(in the rows, 128 means zero)
Known rows, with every step that occurs
tadud-filu: [151  81 132  65 129 152 154 165 145 134  91 130 158 136  96 175  97 117
 154 145  85 115 149 142 116 161 169 110 132 159 160  98 153 122 126 109]
filu-gose-tebobuk-tigobed: [ 28 171 112 114 120 147 158 141 179 121 190 118 149 142  88 208 187 139
 128 170 108 147 112 117 122 140  83 178 119 166 169 104 189 158  89 115]
tadud-filu-gose: [ 53  99 130  66 138 180 167 170 190 125 103 128 158 134  93 182 106 130
 140 138  45 132 110 114 133 173 146  96 127 146 164 123 161 133 113 113]
tigobed-tebobuk-zugo-depod-fomop: [144  93 136  83 117  98 102 125 126 163 149 143 113 131 158 140 130 110
 134  98 142  92 165 138 158  75  92 107 153  96 122 120  46 131 166 150]
tadud-filu-gose-tebobuk-tigobed: [ 31 148 117  84 114 166 168 149 191 131 180 116 163 138  81 208 213 138
 131 163  76 147 124 114 123 158  90 169 132 164 165 100 178 159  91 110]
filu-zugo-depod: [146  65 141 155 146 151 145 163 107 135 110 117 124 139 139  79  92 128
 113 127 177 146  97 114 135  90 120 112 112  93 110 107 121 142  94 143]
fomop-depod-zugo: [157 183 116 115 150 106 101 161 111 126 127 149 108 149 139 103  55 128
  96 119 191  92 137 129 129 198 109 130 111  88 124 108  92 136 165 123]
gose-filu-zugo-tebobuk: [138  57 121 146 128 167 149  63 103  96 132 124 165 110 113  58 148 132
 114 135 128 145  94 121 120  96 131  86 126 126 123 149 152 129 105 129]
filu-gose-tebobuk-zugo-depod: [ 45 101 133  88 127 131 131 154 150 137 225 124 120 147 150 113 147 133
 104 123 132 180  96  92 134  94  58 104 125 101 113 125  98 135 113 166]
filu-tadud: [223 126 155 110 142 119 130 157  99 127 122 121 116 157 106 120  39 114
 139 130 196 105  92 192 125 123 140  89 105 184 163 141 167 111  99 101]
gose-tebobuk-zugo-depod-fomop: [135 108 124  75 130 112 111 119 123 145 178 133 120 138 154 124 142 113
 122 109 140 102 162 127 156  78  94 116 111 101 122 116  48 136 154 166]
tebobuk-zugo-depod: [118  69 131 102 130 103 123 144 117 132 152 127 107 151 152 121  97 129
 115 128 164 159 120 114 135  78  60 114 117  99 120 104  99 115 128 153]
gose-filu-zugo-tebobuk-tigobed: [110  79 113 148 118 154 164  54 126 100 113 115 162 119  91 127 201 148
 111 160 132 145 114 127 124  93  66 157 127 141 142 117 171 145  90 101]
depod-zugo-tebobuk-fomop: [120  86 122 203 121 106 114  59 113 120  83 142 118 136 163 127 112 136
 107 120 115 110 193 136 124 144 215 168 136 121 161 113  75 153 151 129]
tadud-filu-gose-tebobuk: [ 36 145 128  65 125 180 157 178 188 132 214 125 167 135  99 163 161 122
 138 144  58 148 107 107 118 177 158  98 137 160 151 126 160 151 106 137]
depod-fomop: [180 130 119 102 139 113 117 123 118 129  89 136 130 134 118 178  73 107
 151 129 136  50 172 155 147 109 163 127  92 143 167 109 109 121 159 129]
gose-tebobuk-zugo-depod: [ 96  94 131  91 124 114 123 152 126 139 222 123 117 151 154 108 135 126
 112 131 160 174 115 107 127  85  69 114 127 105 112 111  96 126 121 167]
tadud-filu-zugo: [177  90 136  87 141 181 171 169 129 132  82 128 185 132 104  69  99 122
 120 134 109 111 123 141 126 153 126 103 127 130 158 114 140 133  99 108]
gose-filu-zugo: [199 110 121 124 134 166 158 147 112  97 126 126 170 104 114  35 149 124
 115 144 127 126  84 132 118  95 117 116 106 139 136 168 170 112  99 132]
tigobed-tebobuk-gose: [ 93 165 163 155  99  68 113 155 145 153  96 153 130 141 102 205  75 106
 159 133 117 108 109 160 109 137 110  79 189 146 154 151 195  85 141 123]
tigobed-tebobuk-fomop-depod: [131 183 132 143 124  95  94 161 127 137 113 154 122 122 177 168 128 133
 156 121 153 137 179 108 110 180 196 183 175 122  98 123 125 127 159 112]
zugo-depod-fomop: [160  83 129 120 139 118 115 123 114 141  96 128 103 134 140 172 102 113
 144 114 147  83 162 133 159  81 159 120 102 107 122 103  79 138 149 149]
tebobuk-fomop-depod: [145 178 119 143 145 106 105 146 114 110  77 145 122 134 170 160 104 140
 143 132 155 137 184 105 116 177 193 190 108 120 104 109 128 119 149 119]
tigobed-tebobuk: [134 133 142 127 100 101 114 175 136 162 166 146 133 131 120 191  87 107
 167 137 151 110 120 153 106 134 162 114 206 157 158 122 171 125 143 114]
tigobed-tebobuk-fomop: [137 131 140 182  97  93 110 145 138 151 113 149 130 122 162 185 130 121
 162 131 107 114 182 146 110 132 232 184 193 155 163 130 132 135 145 116]
tigobed-tebobuk-zugo-depod: [106  76 145 101 107  96 114 157 129 160 188 135 109 141 159 130 121 121
 126 116 163 158 114 120 125  81  66 106 182 101 114 121  93 124 139 147]
tebobuk-zugo-depod-fomop: [153  87 127  82 136 105 111 115 117 141 122 134 112 137 153 135 111 115
 123 108 145  89 168 133 163  70  88 116 102  96 126 111  47 124 157 151]
gose-filu: [177 107 116 111 122 130 140 135 125  88 148 129 138 103 107 136 159 121
 149 157 107 136  97 131 111  89 155 118 107 171 132 168 195  96 126 139]
gose-tebobuk-tigobed: [ 92 166 113 123 115 127 147 134 147 124 183 118 146 145  88 204 179 131
 139 175 145 135 135 135 115 126  97 190 120 172 169  88 186 150 100 116]
fomop-depod-zugo-filu-tadud: [241 196 140 123 145 126 109 158  85 159 140  99  76 125 124  54  80 123
 130  95 195 124  91 176 138 144 111 111 115 148 103 147 104 121 119 103]

Rows
[ 85 115 127  68 132 131 117 122 149 143 180 132 120 136 152 128 152 118
 114 104 112 111 145 111 165  85  82 106 110  96 119 125  49 142 146 166]	filu-gose-tebobuk-zugo-depod-fomop
[105 111 117 135 143 117 102  73 103 119 129 144 116 144 134 108  73 134
  96 116 177 115 136 123 126 180 128  97 132  90 112 102  88 145 160 124]	fomop-depod-zugo-tebobuk
[235 158 145 133 135 133 129 156  89 152 130  88  93 126 103 100  75 118
 163 118 171 134  83 182 132  98 139 113 111 189 132 141 157 107  94 102]	zugo-filu-tadud
[165  54 135 148 137 163 150 152 111 114 132 116 131 112 139  54 162 131
 112 132 148 164  78 104 130  64 120 108 114 101  86 145 133 130  96 154]	gose-filu-zugo-depod
[ 98  63 122 125 123 164 172  68 135 122  86 117 171 135  85 146 169 143
 114 152 121 133 142 134 128 133  76 153 138 135 158  85 149 159  91  86]	tadud-filu-zugo-tebobuk-tigobed
[177  82 135 128 148 145 128 128 108 144  88 128 123 129 145 103 107 116
 123 107 152  79 150 131 164  79 135 115  98  91 119 109  67 147 137 147]	filu-zugo-depod-fomop
[ 79  83 117 149 119 118 146  59 128 114 101 117 136 145  88 215 140 139
 134 165 149 135 144 136 122 114  92 167 127 152 164  78 174 145 109  94]	zugo-tebobuk-tigobed
[246 113 145 102 132 137 137 141 103 105 153 123 122 123 106  89 128 117
 139 131 162 128  68 183 120  96 142  81 108 195 132 192 181  98  99 112]	gose-filu-tadud
[150 186 126 150 129  92  86 155 123 147 128 161 104 130 176 107 105 130
 103 105 162  97 172 131 122 199 161 165 168  91 119 123  65 147 179 121]	tigobed-tebobuk-fomop-depod-zugo
[ 73 202 112 156 141 150 124 153 159 140 113 108  99 105 145 114 134 145
 124 107  72 142 120  92 143 164 139 171 115 105 109 137  98 142 136 125]	tebobuk-fomop-depod-zugo-filu-gose
[ 80 230 112 141 134 138 110 157 142 130 156 118 120 110 170 137 176 144
 149 122 104 172 154  72 120 177 190 195 119 122  76 125 124 133 130 134]	zugo-filu-gose-tebobuk-fomop-depod
[163 139 146 143 112 137 145 146 132 118 120 139 170 102 109  54 166 118
 124 131 103 126  73 141 115 103  88  85 161 131 127 196 186  96 109 133]	tigobed-tebobuk-gose-filu-zugo
[116 135 129 138 120 105 113  74 123  89 115 145 125 107 118 106 170 132
 110 125 100 143  99 123 115 132  96  72 127 115  85 192 159  88 151 144]	fomop-depod-zugo-tebobuk-gose-filu
[142 136 135 132 114 104 134 125 136  90 101 136 137 111  97 151 154 121
 143 151  81 135  91 137 110  93 115  93 108 162 126 193 211  66 127 145]	tebobuk-gose-filu
[176 206 106 169 135 114 102 146 104 154 111 103  81 101 155  89 122 136
 135 106 125 131 154 116 133 150 154 193 119 108  96 112  78 130 155 127]	tebobuk-fomop-depod-zugo-filu
[132 141 147 133  92  95 125 136 147 115 137 145 137  99 104 158 177 113
 158 142  81 136  84 142 105  97 121  80 174 165 118 208 211  76 139 137]	tigobed-tebobuk-gose-filu
[159 182 115 151 146  98  96 145 112 123  99 156 106 140 170 100  90 135
  95 108 164  93 176 127 127 195 156 174 116  90 122 115  70 141 168 127]	tebobuk-fomop-depod-zugo
[ 67 163 118 133 132 163 150 161 162 139 121  91 118 112 103 163 103 133
 160 135  68 151  84 101 136 122 130 135 108 150 139 131 165 120 108 123]	zugo-filu-gose
[120  65 128 151 137 155 144  73 101 112 103 128 162 139 114  86  79 128
 113 133 153 125 115 129 123 120 131  90 128 119 147 106 138 140 106 118]	filu-zugo-tebobuk
[ 38 190 107 130 112 156 158 140 173 139 194  92 134 122  85 197 212 139
 143 161  92 163 107 111 126 125  80 191 121 165 149 104 181 152  87 114]	zugo-filu-gose-tebobuk-tigobed
[ 89  93 114 156 121 116 139  55 128 123 110 126 124 149  94 174 138 144
 100 151 151 111 145 147 128 135  75 164 131 128 169  82 129 160 124 100]	depod-zugo-tebobuk-tigobed
[119 106 132 153 113 106 125  68 128  91 114 139 130 111 104 115 164 125
 113 132  84 132  92 139 116 104 108  68 128 134 119 195 167  91 143 146]	depod-zugo-tebobuk-gose-filu
[ 70 152 144 162 132  80 103  71 117 120  68 151 117 152 115 141  63 130
 105 114 139 116 126 136 122 174  79  67 135  91 118 132 133 102 154 131]	fomop-depod-zugo-tebobuk-gose
[218 135 163 119 126 110 132 133 111 105 117 128 121 129  96 100 125 117
 137 127 140 129  63 189 120  98 111  60 110 190 129 213 198  72 100 116]	tebobuk-gose-filu-tadud
[111  77 122 153 130 119 118  67 108 120 128 138 119 148 120 121  65 125
  99 123 156 102 135 144 127 145 141  91 135 113 155 104  99 148 150 126]	depod-zugo-tebobuk
[112 140 120 154 139 111 101  90 109 106  80 142 123 130 171 153 114 144
 136 126 152 149 183  97 115 170 196 171 124 111  91 105 116 128 149 118]	zugo-tebobuk-fomop-depod
[ 46  78 133  56 122 150 143 161 164 143 216 122 133 142 145 112 170 130
 108 118  99 185 107  91 135 113  64  93 139 101 108 120  88 140 112 160]	tadud-filu-gose-tebobuk-zugo-depod
[145  68 123 195 120 144 138  55 113  98  87 131 156 105 160  78 179 142
 117 129  90 142 162 118 120 102 209 163 129 132 134 150 118 135 118 132]	gose-filu-zugo-tebobuk-fomop
[ 73 189 120  97 136 152 122 165 160 120 144 141 148 126 165 150 179 144
 137 124  89 160 173  79 118 213 197 170 132 122  94 122 118 139 136 127]	tadud-filu-gose-tebobuk-fomop-depod
[244 169 143 139 136 126 122 153  87 160 139  95  81 130 112  59  69 118
 132  99 175 112  87 193 139 120 122 109 116 163 136 148 115 120 111 105]	depod-zugo-filu-tadud
[170  93 143 134 136 133 129 113 119 127  79 130 124 110 138  91 160 116
 119 105 111  94 129 129 160  63 108  93 102  94  97 159  90 116 132 159]	tebobuk-gose-filu-zugo-depod-fomop
[ 87 124 112 141 126 114 126  62 124 118 114 131 118 147 108 165 144 148
 101 142 172 122 147 130 127 160  65 166 131 109 135  80 121 159 134  96]	fomop-depod-zugo-tebobuk-tigobed
[ 72 204 111 125 144 157 127 166 156 141 133 106 102 110 124 117 108 140
 126 111  94 142  88  96 144 167 100 134 112 104 110 133 115 135 131 124]	fomop-depod-zugo-filu-gose
[178  60 138  94 144 162 142 136 121 151  79 124 136 124 137 100 130 114
 127 104 119  86 160 131 164  99 144 106 113  90 114 108  57 150 133 140]	tadud-filu-zugo-depod-fomop
[ 62 141 129 134 117 157 146 150 179 126 151 131 156 126 146 160 190 132
 137 135  35 143 172 108 120 165 232 174 138 158 158 133 126 152 120 136]	tadud-filu-gose-tebobuk-fomop
[140 133 119 154 138 138 116  83 106  92  95 140 145 105 176  80 177 149
 120 121 135 160 160  89 116 154 178 164 123 102  69 144 117 124 136 124]	gose-filu-zugo-tebobuk-fomop-depod
[166 212 116 168 118 108  95 156 114 175 141 109  83  93 162  97 142 131
 146  96 124 132 149 120 129 152 159 185 172 107  91 124  75 137 164 123]	tigobed-tebobuk-fomop-depod-zugo-filu
[178 172 111 157 129 122 121 148 106 157 132  95  89 113 115 100  88 122
 141 120 126 115 120 141 133 118 129 153 116 130 140 112 108 124 140 131]	depod-zugo-filu
[ 84 115 153 175 130 112 138  72 118 116  49 137 154 145  97 120  67 126
 116 131 119 122 106 142 122 127  86  62 125 119 145 141 174  97 110 128]	filu-zugo-tebobuk-gose
[120 204 117 135 136 116 103 152 125 115 150 143 130 132 174 148 143 138
 140 134 149 149 177  95 111 183 199 188 120 128  96 115 128 130 142 133]	gose-tebobuk-fomop-depod
